In the rows, 128 means zero.
Known rows, with every step that occurs
fanop/vudapa/zimasi: [138 153 147 127 167 130 123 137 106 114 135 128 158 171 113 134 144 139
 115  88 175 128 159 137 142 133  88 124  76 146 141]
nuvin/dosiv: [128 152 136 120 118 121 118 114 135 113 151 121 138 120 122 158 124 127
 110 131 140 108 108 137 146 102 136 111 145 120 147]
pusob/likir/zimasi: [ 82 112 142 140 129  99 106 128 139 132 121 134 140 118 132 156 148 158
 150 117 141 166 112 117 152  92 130 130 143 131 135]
pesag/likir/zimasi/dosiv/nuvin/pusob: [ 88 170 103 176 130 122  71 144 126  79  81 112  96  93 124 152 120 180
 137 155 124 132 149 152 125 156 148  76 109 153 101]
pusob/likir/zimasi/vudapa: [ 91  80 134 134 116  90 118 157 144 121 104 141 167 123 126 112 174 172
 167 103 151 194 106 102 153  79 132 151 145 129 153]
pusob/nuvin: [129 137 108 135  98 121  98 118 120 138  91 125 107 140 124 128 134 133
 121 151 165 139 119 134 146  87 135 144 150 115 142]
pusob/likir/zimasi/dosiv: [ 81 139 165 163 139 109  86 119 142 119 148 132 140 118 136 178 133 124
 141 125 121 161 122 118 162 107 120 124 121 143 112]
zimasi/vudapa/fanop: [129 115 126 114 107 104 131 149 156  94 143 131 167 146 112  83 171 176
 153  91 143 161 105 132 157 101 126 141 132 135 156]
dosiv/pusob/likir/zimasi: [ 77 105 119 140 106  86  92 132 139 126  82 113 128 119 122 161 151 206
 148 110 167 174 125 146 162  69 135 119 155 143 153]
zimasi/dosiv/nuvin: [122 157 146 161  96 139  77 113 120 113 107 117 103 144 111 183 128 103
 122 155 119 132 133 141 142 126 125 126  89 147 132]
nuvin/pusob/likir/zimasi: [ 86 115 115 130 127 107 104 123 143 114 102 115 131 102 135 165 134 204
 143 108 157 137 128 147 164  84 125 106 167 135 116]
likir/pusob/nuvin/dosiv: [116 155  94 133  58 116  75 100 107 114  87  97  95 136  91 150 128 149
  94 147 198 128 109 185 179  40 130 125 174 109 161]
fanop/vudapa/zimasi/dosiv/nuvin: [132 185 163 159 137 142  71 122  99  99 115 115 132 185  93 185 142 113
 109 117 167 132 164 146 154 131  85 119  37 164 145]
vudapa/zimasi/dosiv: [148 151 156 145 154 141 109 124 120 111 142 133 158 145 128 157 130  84
 110 116 127 125 174 121 148 174 113 124  82 156 121]
likir/pusob/nuvin/dosiv/zimasi/vudapa: [111 132  85 122  41 111  78 144 121  88  85 103  94 113  91  97 173 175
 126 155 179 182  90 156 185  11 150 161 166  98 164]
pusob/nuvin/dosiv/likir/zimasi/vudapa: [ 93 135 153 123  60  58  74 139 149 107 111 121 148 110 120 131 167 177
 142 137 180 210  83 106 160  22 162 151 144 112 196]
nuvin/dosiv/pusob/likir/zimasi: [ 77 128 129 130  96  78  81 116 145 110 106 106 141 112 116 190 149 208
 132 112 181 155 104 157 179  43 145 102 172 138 173]
likir/pusob/nuvin/dosiv/zimasi: [100 161  94 128  51 120  68 115 115 102  98  97  66 107  97 144 146 156
 112 166 171 153  98 171 186  24 149 140 167  99 145]
pesag/likir/zimasi/vudapa/fanop: [ 90 127 115 138 142  78 128 188 157  80 134 146 171 109 121  46 179 203
 180 100 132 190 106 115 127 144 156 120 124 135 150]
fanop/vudapa/zimasi/dosiv: [139 181 168 150 177 140 102 124 109 105 161 124 157 171 114 154 132 107
 107  97 152 124 167 134 151 150  78 119  54 160 120]
vudapa/zimasi: [147 124 139 121 144 130 130 132 118 120 117 136 157 143 126 136 144 117
 120 110 150 132 164 122 139 158 123 129 101 144 142]
pesag/likir/pusob/nuvin/dosiv: [100 163  80 155  80  98  77 132  96  98  81 104 107 119  84 124 121 149
 103 148 210 126 121 195 168  79 146 103 168 109 172]
zimasi/vudapa: [139  97 120 121 116 119 139 157 133 116 112 135 155 135 122  85 154 145
 145 114 137 157 122 114 127 116 130 149 129 127 146]
fanop/vudapa/zimasi/dosiv/likir/pusob: [103 178 190 157 123 106  73 126  94  93 154  94 142 167  79 178 127 122
 100  76 190 161 181 177 178 106  63 124  40 163 157]
pusob/nuvin/dosiv: [129 164 115 128  88 113  87 100 126 121 114 118 120 131 115 156 130 135
 104 154 178 121  98 142 164  57 144 127 166 110 160]
dosiv/pusob: [125 121 104 129 106 114 113 129 128 123  90 107 116 129 118 133 131 178
 125 121 153 135 140 156 136 107 131 117 141 143 148]
pusob/likir/dosiv: [ 94 114 142 139  93 118  92 124  97 120 129 119 143 149  90 162 119 135
 116  98 169 150 129 178 183  76 111 123 135 135 161]
pesag/likir: [114 138 112 151 154 113 129 158 116 113 124 139 142 112 122  97 124 127
 136 127 139 128 141 139 117 172 141 106 124 127 138]
likir/zimasi: [103 130 129 130 139 118 125 134 141 129 121 135 117 109 144 116 141 157
 146 133 105 159 115 101 108 126 143 129 123 129 110]
likir/zimasi/dosiv: [104 155 150 154 148 128 104 126 145 116 151 130 119 110 149 136 127 126
 136 143  86 153 127  98 121 143 133 123 103 141  89]
dosiv/nuvin/pusob/likir/zimasi/vudapa: [ 92  84 103 135  75  99  84 146 140  98  44 113 128 123 110 153 173 229
 159 114 180 173 117 144 170  51 132 128 153 140 158]

Rows
[106 160 193 152 114 103  88 118 133 115 174 116 140 120 124 176 113  94
 124 125 120 154 139 132 152 118 119 130  88 147 143] => zimasi/dosiv/likir
[107 165 158 126  65  74  68 103 130 119 133 109 131 123 107 188 128 131
 109 142 194 154 101 150 177  34 146 131 147 114 198] => pusob/nuvin/dosiv/likir
[146 155 124 144 112 150  77 112 114  89  80 107 122 142 110 198 127 141
 102 128 153 107 185 163 162 142 116  99  92 168 124] => vudapa/zimasi/dosiv/nuvin/pusob
[137 173 142 148 154 126  89 129 107 100 123 103 146 171 104 161 135 160
 104  90 176 130 179 161 159 131  81 109  67 173 137] => fanop/vudapa/zimasi/dosiv/pusob
[126 144 113 121  98 105 102 114 134 108 115 100 130 122 112 161 131 180
 109 122 163 117 119 165 153  78 144 101 155 136 165] => nuvin/dosiv/pusob
[115 156 113 109  58  94  84 137 162  74 141 119 131 122 105 106 193 188
 146 140 163 178  63 136 198  20 162 156 163 109 174] => pusob/nuvin/dosiv/zimasi/vudapa/fanop
[ 87 115 139 149  53 119  58 121  88 114  78 110 120 164  67 193 131 140
 119 118 185 159 124 189 186  59 117 121 119 137 186] => pusob/likir/dosiv/nuvin
[125 128 129 109 101 114 120 152 148  89 148 128 138  96 124 105 169 151
 143 138 118 163  89 111 153  75 158 146 138 112 150] => nuvin/dosiv/zimasi/vudapa
[113 121 127 111 100 109 125 163 164  84 155 132 139 116 119  76 191 183
 172 112 113 185  93 121 163  89 145 158 126 126 143] => dosiv/zimasi/vudapa/fanop
[103 115 108 136  77 116  78 111 119 110  60  99 114 135  97 205 131 182
 127 122 192 115 137 189 186  65 116 110 156 139 159] => dosiv/nuvin/pusob/likir
[110 114 113 127 118 115 109 116 131 113 109 109 140 122 120 174 123 177
 123 103 178 105 141 178 181  83 110 108 173 138 135] => nuvin/pusob/likir
[124 139 140 153 105 131  59 109 112  92  77 106 143 152  98 235 135 141
 108 111 190 112 180 180 207 109 102 105 110 169 152] => vudapa/zimasi/dosiv/nuvin/pusob/likir
[ 97  83 105 125 117  97 115 153 149 102  90 121 158 108 129 118 161 222
 156  95 164 164 121 135 164  70 128 126 169 136 135] => nuvin/pusob/likir/zimasi/vudapa
[ 75 142 161 172  99 111  54 114 129 114 102 123 115 133 113 211 145 131
 145 147 135 171 119 128 166  88 127 128 104 148 136] => pusob/likir/zimasi/dosiv/nuvin
[ 82 122 112 125  86 132  81 133 111  92 126  99 104 104  99 164 124 188
 123 110 153 145 132 196 198  55 124 113 156 133 128] => nuvin/pusob/likir/dosiv/zimasi
[ 81  99 141 126 108  76 112 151 166  98 135 137 178 136 115 113 192 204
 177  82 159 199  90 123 183  68 127 144 145 136 165] => pusob/likir/zimasi/vudapa/fanop
[100 143  83 151  84 130  74 152  83  80  64 102  99 123  76 138 106 188
 112 127 171 121 155 213 143 126 139  71 124 145 152] => pesag/likir/dosiv/nuvin/pusob
[ 92 122 151 132  74  95  97 128 113 119 121  99 113 123  92 150 123 142
 121 109 169 168 141 172 157  84 116 133 115 129 166] => dosiv/likir/pusob
[123 105 119 118 111 125 130 171 141 105 124 135 126 104 130  76 173 149
 160 134 110 181 109 101 136 103 148 165 121 118 133] => dosiv/zimasi/vudapa
[101 158 105 162  92 107  57 115 136 120  73 106  86 122 132 145 139 183
 128 160 145 171 129 131 146  74 146 127 139 143 120] => likir/zimasi/dosiv/pusob/nuvin
[ 93 161 151 166  52  97  46 107 106 118 109  91  95 136  90 172 114 118
 105 142 183 171 140 176 184  59 114 144 115 134 158] => zimasi/dosiv/likir/pusob/nuvin
[112 157 158 155  68 100  49 114  97 109  96 100 123 151  89 179 132 106
  98 122 203 177 176 169 196  86 106 143  90 147 170] => vudapa/zimasi/dosiv/likir/pusob/nuvin
[114 146 133 101  90 102 113 148 169  67 177 124 151 109 113 107 186 182
 153 116 124 168  73 131 181  64 156 140 142 120 161] => nuvin/dosiv/zimasi/vudapa/fanop
[126 134  94 128  85 137  94 116 121 107  68 102  93 126 109 168 125 184
 121 140 158 108 140 170 144 100 130 106 136 140 132] => dosiv/nuvin/pusob
[125 147 127 151 116 125  91 120 129 113 118 105 117 131 120 155 119 149
 114 127 131 132 149 155 145 121 122 114 118 156 126] => zimasi/dosiv/pusob
